Each row comes from the steps of one walk. Every step used is in the known rows, and no mark comes twice. Write the walk behind each row, first mark first.
Known rows:
s -> a -> r -> h -> q -> l -> p -> n: [-29  18 -25  41 -18  -2 -10 -15  -5   4   2  12 -17 -18   8   7 -21  68
 -13   8 -23   4  14  -1 -17   1   8 -28   0 -37]
r -> h -> t: [-29   6  -6   1  -6  14  -5  -6   9  12 -15   3  10  -4  -2  -1  -7  39
  11 -19  -3  24   7   3   1   3 -18 -15   3 -52]
n -> p: [ 24  13   3  27   1  -2  -3  17   7   3  -4   2 -10  10  -3 -16   9 -28
 -25  13   2  -3   3  -1  -4 -14  19  -5  -3  -5]
n -> p -> e -> q -> l: [ 25  46 -18  26 -12  10 -16  -2   5  -3  20   1  -5   9   3  10 -13   4
 -16  13 -18 -22  17  -7  -7 -23  -2 -14   4 -12]
q -> l -> w: [-20  24 -18   4 -28  -4   1   5 -17   4   8  -9  -3 -11   1   9  19  -3
  19   6   8   8   2 -16  -6  -5  14  13   6  -5]
n -> p -> l -> q -> h -> c: [-30  -9 -28  34  -1   2 -12 -13   1   6 -18   5 -19  -1   2   0  10  23
  23  16  -1 -20  11  -6 -13   9   9 -55   2 -31]
h -> c: [-18 -26  12  10  23  -4 -19   5   2  11 -22   4 -10  -4   3  -1  -3  26
  22   1   8  -1   2   2  -4   8  -2 -26   2  -9]
e -> p: [ 15   0  -4  10  13  -6  -1  15   7   7   5  14 -21   8  19  -1 -27  -5
  -1   5  -4  -7   6   2  -7 -15  13  18  -2  -6]
q -> h -> r -> a -> s: [ -6  43   9   4  18  -5 -10  -1 -13  17 -13  12  -5 -11  -6  23  -3  21
  -9  -4   3  30   6 -15 -13 -12  12   2  -8 -23]
q -> h -> r -> a: [-30   5  18  -1  20 -18   3   7  -4  16  -4  16   0 -13  15  35   7  22
  -3  -1  -1  20   7 -12  -5   4   2 -37  -7 -35]
s -> a -> r -> h -> t: [-26   5  21  -7 -12  15  -9  -6   5  15 -10  11  -5 -14  -5   4  -7  54
  12 -18  -3  50  13  -8  -7   2 -19 -17   2 -61]
b -> t -> h: [-20  -7 -17   0 -39  -4  11  18 -10   5  -6   1  12   6 -23  -3   8  18
  30 -10   7  -1  -2 -18  -2   3   1  -1  -1 -13]
r -> h: [-23  20 -17   8  -6   6  11  -8   3   6  -3   6   7   2   9   7  -3  15
  -3 -10  -7  -9   2  -8   1  14 -22 -16  -4 -23]
a -> r -> h -> q: [ -4  26 -11  -1   6  27  13 -23 -14  12   0   2 -18  -5  14   1 -19  54
  -3  -9 -16  20  14 -18  -9  11 -18  -2  -5 -40]
n -> p -> e: [ 30  19  14  25  10  -7 -23   4  -2  10   2   8 -14   7  -6 -12  -1  -1
 -38   6  -7 -15  13   0  -3 -35   8 -13  -3  13]
e -> p -> l -> c -> h: [-24  10  -6  26 -26  -5  -3 -10  25 -10   2  15   1  -3  22   0 -19 -15
  20   1  -8 -35   5 -22 -26 -11   2 -26   1   0]
p -> l -> q -> h -> r: [-28 -13 -19  15  -3  12   5 -28 -21  10  12   3  -8  -8   5  16  13  37
  10   8 -19  11  12 -13 -14   2  17 -47  -3 -26]
b -> t -> h -> q -> l -> c: [-24  24 -23   7 -13  -5  -3  -8  -1  -6  -4   4   2  -4  -8   6  -6  30
  48  13   5 -18   8 -20 -14   3  -2 -13   7 -22]
s -> a -> r: [  2  -2  45 -11 -10   3  -6  -2  -5   5   8  12 -23 -15  -4   9   0  21
  -2   1  -2  43   9 -16 -13  -2  -2  -2  -2 -14]
c -> h: [-18   2  -8  18 -24   7  -4   8  11  -5   1   2   9  -1  14   0  -5 -15
   4 -14  -8 -15  -1 -21 -10  -4  -6 -15  -4  -4]
s -> a: [ 30  -7  22  -4   3 -10 -13  14  16   0  -5  15  -5 -15  -6  12  -1   0
   2   9   5   3   1  -5  -5  -9  -5  -9  -3 -17]
t -> h -> w: [-13  -4  -3  13 -10  16  -2  23 -20  17  -9  -2   1 -12  25  10  11   3
  11   1   6  -4  -3 -15   3  -7  21 -31   4 -19]
q -> l: [ -5  16 -26   9 -14  -3  -8   0 -11  -6   5  -6  10  -6  -2  10   5  10
  -4   8  -6 -14   7  -1   0  -1  -4 -17   9 -13]
l -> p -> e -> q -> h -> w: [-11  19 -18  21  -5  19 -11   6 -12  15   6   9 -20  -5  32  16  -1  12
  12  11  -5 -11   8 -15  -4 -24  20 -27   6 -22]
p -> e -> q -> l -> w: [ -6  43 -11   5 -25   8  -4  -2  -6   5  21  -3 -11  -2   4  14   1   7
  19   7  -1   2   9 -20 -11 -17   7  16   3  -3]
t -> h: [-15  -7 -10  17 -21   4  12  12  -7   5  -4   1   2  -1   0   9   8  -1
   9  -5  -2 -12   1 -16   0  11   6 -20  -4 -12]
r -> h -> w: [-20  19 -10   8   3  17  -3   7 -13  19  -9   2   4 -11  30   9   3  15
   2  -4   1  -2  -2 -10   4  -4  -2 -29   5 -28]
c -> h -> w: [-15   4  -1  15 -13  18 -14  19 -10   9  -6  -2   5 -14  34   3   1  -8
   6  -7   1  -6  -5 -19  -5 -18   9 -27   4 -12]
a -> r: [-23   5  28  -8 -13  11   3 -12 -17   5  12   0 -19  -5   2  -1   1  24
  -4  -5  -5  39   9 -13  -9   5   3   4   0  -2]
e -> q -> h -> c: [-29  -7  -9  17   8  10 -10   2  12   8 -14  10 -20   3  10  15  -8  17
  39   3  -1  -1   7 -11  -9  12  -1 -47   3 -31]
p -> e -> q -> h: [ -6  27 -18  11 -12  15  -2  -9   8   1  12  11 -15   8   7  21 -12   2
  10  -1 -17  -7  14 -15  -7  -9  -2 -29   1 -16]
n -> p -> e -> q -> l -> c -> h -> w: [ -9  41   1  37 -11  17 -28  13   9   5   6   8  -5  -6  38   7  -9 -13
  12   9  -4 -26   7 -29 -17 -34  15 -41   6 -14]

Which walk is each row?
[  3  14 -18  14  -5  16   0 -22  13  -8  -7   3  -2  -9  16  -2 -22  20
  16   2 -10 -22   9 -22 -22  -7  -9 -19  -1 -16] : p -> l -> c -> h -> q
[  6  10 -28  37  -5  -4 -15  -7 -25   9   6   6 -15  -5   1   4  -5  49
 -14  10 -15 -43  21  -8  -5 -22   0  -4  -2  -8] : t -> h -> q -> l -> p -> e
[-15  -7 -18  29  -3  12   4 -19 -19  12   9   3 -13  -3   5   8  17  23
  -4  14 -17   8  14 -14 -16  -4  27 -52  -4 -28] : n -> p -> l -> q -> h -> r
[-10  49 -10   5   5   0  -5 -25 -14  11  -5  10  -2 -13  -7  21  -3  37
  -5   4  -4  15  10 -13 -19  -8  10   1  -9 -26] : p -> l -> q -> h -> r -> a -> s
[  4  32 -24   6  -6  15  -4 -11 -14   4   2   3  -7 -18   6  18 -11  52
  -6   5 -15   4  19 -18 -10   3 -22 -23   4 -52] : s -> a -> r -> h -> q -> l
[-23  -1  29   6  15 -16   9  14  -5  18  -3  15   4 -12  16  32   5  27
  -3  -4   0  14   4 -15  -5   9   0 -26 -12 -31] : t -> h -> r -> a
[-14   3  35  -5  28 -18   1   6  -1  16  -1  14   3 -12  15  26   0  28
  -8  -1   1  20   4  -5  -5   1  -3 -16 -10 -22] : h -> r -> a
[ -3   3 -47  40 -13   1   6   1 -21   2   1   0 -12  -5   9   3   3  36
   2  18  -8 -36  13 -10  -5   1   7   7   0 -28] : t -> h -> q -> l -> p
[-20  19  18   0 -15   9   5 -10  -2  11   5  16 -11 -10   5  14  -2  32
  -4  -9  -9  25  10 -22  -9  12 -22 -18  -5 -36] : s -> a -> r -> h
[  3  21 -42  17 -13  16  -9  -2  -8  -7   0  -8   7 -11  13   8 -12  21
  -1   0 -15 -21  11 -17 -10  -7 -12 -17   5 -32] : c -> h -> q -> l
[-30 -30   4  25   5  -1  -8  15  -3  14 -25   5  -9  -4   2   7   2  24
  29  -3   7 -10   2 -11  -4  16   3 -41  -2 -19] : t -> h -> c
[  0  18   5  22  -9 -11   0 -19  21  -9  -3   9  -3   0  -4  -9   5 -15
   4  24   4 -23   7  -4 -18  -8  14 -29   6   7] : n -> p -> l -> c
[-29  -8 -13  -1 -11  10 -11   2   2   7 -17   1  -1  -8  -8   4   4  21
  21 -12   1  31   8   2   0  -6   4 -31   9 -49] : q -> h -> t
[ 12  14 -23  28   6  -6 -21 -13 -23   8   8   5 -15  -4   2   0  -8  49
 -18  13 -14 -37  21  -1  -5 -27  -2   4   0  -1] : h -> q -> l -> p -> e
[-19  55  12  14   9  -9 -20  -5  -3   7  -8  14   4 -14   2  23 -11  20
   2  -1   2  11   6 -25 -23 -12   5  -1  -7 -18] : q -> l -> c -> h -> r -> a -> s
[-13   3 -33  32 -15 -12  -2  -2 -14  -3   7   2  -6  -2   6   1  10  18
  -1  20  -4 -32   9  -1  -2  -2   7  10   3  -9] : q -> l -> p
[-49 -15 -21  19   9   3 -14  -9  -4   7 -16   5 -20  -2   6   9   5  31
  43   7   1 -11   6  -8  -8  19   3 -41   0 -31] : l -> q -> h -> c
[-50  -7  14  13   9   8  -7 -10  -8  19 -16   9 -17  -4  10   4  -4  52
  18 -10  -2  16   9 -13  -9  23 -16 -37  -1 -29] : a -> r -> h -> c
[  0  10 -15  29  -4 -15 -22  -9 -20   6  11   7 -10  -2  -1   2   0  33
 -20  12 -11 -36  17   1  -3 -25   0  -1   2  10] : q -> l -> p -> e
[-22  25 -19  18  -2  -1  -2 -11   2  -7  -3   3  -5  -8   8  15  -6  19
  34  17  -1 -23  10 -19 -13   9   1 -25   6 -21] : t -> h -> q -> l -> c
[ -3  27 -25   1 -14   7   3   1 -20   6   4 -12 -10 -14   4   8   8  17
  19   9   5   9   6 -17  -8  -9  10  19   5 -19] : h -> q -> l -> w
[ 32  11 -14  21 -21  -1   5  -8   3  -3  -2  -2   5   0 -10 -15  10 -10
 -34  15  -6 -18  10   6 -10 -19  11 -28   5  -1] : n -> p -> l
[-39   0 -26   1 -14  16  -9 -14   2   3  -7  -1  -4  -5  -5   3   3  32
  35  -6  -3  20   9  -1  -3   3   4 -15   4 -55] : l -> q -> h -> t
[ -6  12 -32   4 -21  10   8 -42   0 -10  14  -5   5  -2  -2  -5   1  29
  12  13 -12 -28   7   2 -11   8  -2   3  -2  -7] : p -> l -> q
[-11  23 -26  24 -15   9  -1 -10   5   2  14  14 -23   9  10  17  -9   7
   9   6 -16 -17  15 -15  -8 -10   4 -18  -1 -15] : l -> p -> e -> q -> h
[ 13   7 -20  11   0  22  -1  -3   5  -1  -7  -2  -4  -5  17  -4 -22  17
   3  -9 -12 -10   5 -19 -13  -8 -11  -2  -5 -23] : c -> h -> q
[-32  14 -50  10 -31   8  10 -33  -7  -8   8  -1  -4  -3   0  11  11  14
  18  11 -14 -22  10  -9  -8  11   4 -32   2 -26] : p -> l -> q -> h
[  8  20 -31  22 -20   9   6 -31   3  -8  12  -4  -2   4  -4 -14   7  12
  -6  21 -10 -30   9   0 -12  -2   9  -1  -4 -10] : n -> p -> l -> q
[  9  14 -20  20   1  13   0 -14  16  -4  -4  10 -13  -5  25  -3 -36  16
  17   4 -12 -27  11 -21 -27 -14  -4 -10  -2 -20] : e -> p -> l -> c -> h -> q
[ 17  21 -37   6   2  11  -7  -7 -15  -3   0  -9   1 -10   4   8  -8  31
  -4   9 -11 -12  13  -3  -3  -4  -8 -10   8 -30] : h -> q -> l
[ -4  14  -9  13   6  15  -4 -10  14  -5  -7   4  -9  -5  19  -2 -23  12
  24  -2  -6 -16   5 -25 -19  -3  -8  -7  -4 -18] : l -> c -> h -> q
[  1  55   7  18  18  -2 -14  -9  -8  19   0  21 -19  -3   0  24 -15  34
 -10   3  -6  13  14 -17 -19 -23  11  15 -13 -19] : l -> p -> e -> q -> h -> r -> a -> s
[-30   9 -45  53 -22  -1 -12  -7  -1  -4  -2   1  -3 -10  13  -3 -21  40
  -9   5 -22 -22   7   2 -16  -5  17 -25   1 -17] : c -> h -> q -> l -> p -> n
[-19  19 -49  26 -31   8   8 -25  -1  -6   5   1  -8   2  -2   3  15  -3
   5  17 -13 -24  12 -10 -10   2  14 -34   1 -26] : n -> p -> l -> q -> h
[  5   0   1  24   4 -13 -16 -10 -13   9   7  12 -16   3  -1  -5  -3  29
 -15   7  -7 -28  13   2  -3 -25   2   9  -4  17] : l -> p -> e
[  7  50 -11  21 -24   6  -5   7  -3   6  19  -3 -17   3   4   7   5  -8
   6  13  -1   0  11 -20 -12 -24  16  13   2  -5] : n -> p -> e -> q -> l -> w
[-27  39 -23  15   6   1  -3 -21   7  -6  -1   6  -2  -8  10  13 -12  25
  28  14  -4 -22  10 -15 -12  11 -13 -23   6 -27] : r -> h -> q -> l -> c
